What can hang from each mark:
bimuv: fafen peme saviniv
peme: doput
fafen: bimuv
sufuluv: saviniv
vezak: kosik
kosik: fafen fala peme vezak
saviniv: bimuv
fatup: saviniv vezak
fala: sufuluv

In the rows, zero is written as 128.
Known rows, with every way that one mark hangs from another:
(kosik fafen (fala sufuluv) (peme doput) vezak): [169 140 138 133 160 144  88 111 169 127 137 164 127 153 145 161 139 100
 116 115]
(fafen bimuv): [169 117 143 181 166 131 118 148 123 106 159 149 164 158  68 123 102 146
 111  69]
(fatup (vezak (kosik fala))): [157 127 164 155 167 169 130 107 168  99 124 133 138 164 130 148  74 121
  94 104]
(kosik (fala (sufuluv saviniv)) (peme doput) vezak): [156 135 107 134 157 127  73 100 146 136 159 158 151 167 156 170 130  97
 136 102]
(sufuluv (saviniv (bimuv peme))): [154 157 124 158 145 151 109  97 113 156 173 130 196 153  78 129  84 140
 150  80]
(sufuluv saviniv): [157 142 139 154 164 150 120 116 123 126 170 132 171 173 100 125  85 146
 140  66]
(saviniv bimuv): [160 130 166 179 163 144 106 123 126 127 163 125 159 160  92 129 104 141
 108  74]
(fala (sufuluv saviniv)): [145 154 143 151 181 141 108 107 131 121 182 149 187 178 131 111  97 165
 149  67]
(fala (sufuluv (saviniv (bimuv fafen (peme doput))))): [152 163 169 156 150 120 103  90 140 187 183 170 206 148 108 130 106 155
 114  80]
(vezak kosik): [152 120 170 161 177 158 135 117 145 102 154 152 130 163 106 113  83 155
  94  90]
(fatup (saviniv (bimuv fafen peme)) vezak): [140 134 170 154 138 170 124 123 134 176 159 133 185 161  80 118  61 152
 126  81]
(fafen (bimuv peme saviniv)): [168 133  98 157 167 128 139 127 108 149 158 171 192 152  62 109  85 162
 126  87]
(kosik fafen fala (peme doput)): [173 140 146 150 143 160 106 112 166 137 139 132 130 153 128 170 125  90
 112 101]
(bimuv fafen): [157 126 182 156 159 155 133 137 143 146 162 156 160 176 101 125  81 136
  97  75]
(sufuluv (saviniv (bimuv fafen))): [157 141 173 160 150 156 119 103 130 156 175 145 181 165  81 151  81 129
 116  73]
(bimuv fafen saviniv): [157 129 161 142 168 151 149 122 134 159 161 173 170 177  98 128  75 153
  96  84]
(saviniv (bimuv fafen)): [159 129 190 171 154 151 119 125 138 151 168 148 166 164  86 142  88 133
  91  80]
(vezak (kosik fafen (peme doput))): [158 118 182 147 167 150 124 106 174 113 152 151 108 149 116 144 111 132
  80 105]
(peme doput): [165 122 174 174 165 127 111 137 138 129 156 136 145 162 113 118 122 147
  92  65]
(fala (sufuluv (saviniv (bimuv fafen)))): [146 156 176 157 167 144 109  97 139 152 191 162 198 168 111 134  90 150
 123  76]
(vezak (kosik fafen (fala sufuluv) peme)): [151 152 142 133 173 180 120  84 179 106 150 164 134 157 153 149  98 115
 118 128]

Rows:
[178 124 137 138 145 153  99 122 163 130 121 147 111 151 119 175 128  82
 107 114]	(kosik fafen fala (peme doput) vezak)
[157 141 165 161 142 152 123 118 133 178 164 154 185 153  74 128  79 134
 107  90]	(saviniv (bimuv fafen peme))
[148 125 149 152 157 190 134 111 154 104 134 134 129 168 130 128  69 142
 123  97]	(fatup saviniv (vezak (kosik fala)))
[191 114 122 151 141 136  96 131 157 117 127 162 120 138  81 183 134  85
 101 113]	(kosik (fafen bimuv) fala (peme doput) vezak)
[147 159 149 164 176 141  96  95 125 128 186 139 192 165 113 124 105 160
 139  71]	(fala (sufuluv (saviniv bimuv)))
[162 133 176 156 144 131 128 131 146 180 156 164 169 154  99 118  97 142
  92  78]	(bimuv fafen (peme doput))
[180 103 124 136 169 115 113 130 142 127 140 179 134 146  67 159 126 130
  92 105]	(kosik (fafen (bimuv saviniv)) (peme doput) vezak)
[180 160 138 163 169 157 121 120 152 102 145 168 172 148 100 136 113 136
 129  96]	(kosik (fafen bimuv) (fala sufuluv))
[171 130 117 130 146 176 107 118 156 120 127 143 123 163 112 168 103  78
 131 119]	(kosik fafen fala peme vezak)
[150 143  93 126 162 148  80 100 139 126 159 154 162 179 145 164 104  95
 157 107]	(kosik (fala (sufuluv saviniv)) peme vezak)
[167 109 167 159 168 135 120 116 167  99 150 166 117 133  80 152 118 133
  73 106]	(vezak (kosik (fafen bimuv) (peme doput)))
[151 130 106 135 164 147  82 123 147 120 149 155 143 176 146 153 114  97
 133 112]	(kosik (fala sufuluv) peme vezak)
[175 126 118 164 164 107 129 127 117 154 156 173 182 141  69 120 111 165
 102  82]	(fafen (bimuv (peme doput) saviniv))
[172 107 126 141 158 143 104 143 143 103 144 158 133 153  58 153 108 110
 116 104]	(kosik (fafen bimuv) peme vezak)
[159 120 173 157 171 177 148 126 155  83 141 154 133 146  64 113  72 180
 113  89]	(fatup saviniv (vezak (kosik (fafen bimuv))))
[140 116 180 166 170 175 121 112 141 105 156 126 136 158  96 118  77 171
 102  86]	(fatup (saviniv bimuv) (vezak kosik))
[154 155 148 151 138 152 125  97 126 184 173 152 203 156  74 140  69 130
 130  83]	(sufuluv (saviniv (bimuv fafen peme)))
[158 148 163 143 170 160 111  85 187 113 146 169 122 147 160 156 124 119
  98 122]	(vezak (kosik fafen (fala sufuluv) (peme doput)))
[174 127 147 147 186 158 166 104 144  99 143 188 147 140  63 126  83 174
  89 104]	(vezak (kosik (fafen (bimuv saviniv))))
[166 135 184 171 141 130 115 118 141 187 162 155 177 142  87 134 106 137
  84  83]	(saviniv (bimuv fafen (peme doput)))
[164 138 130 149 163 122 132 114 123 169 153 159 173 153 105 110 104 164
 109  82]	(bimuv (peme doput) saviniv)
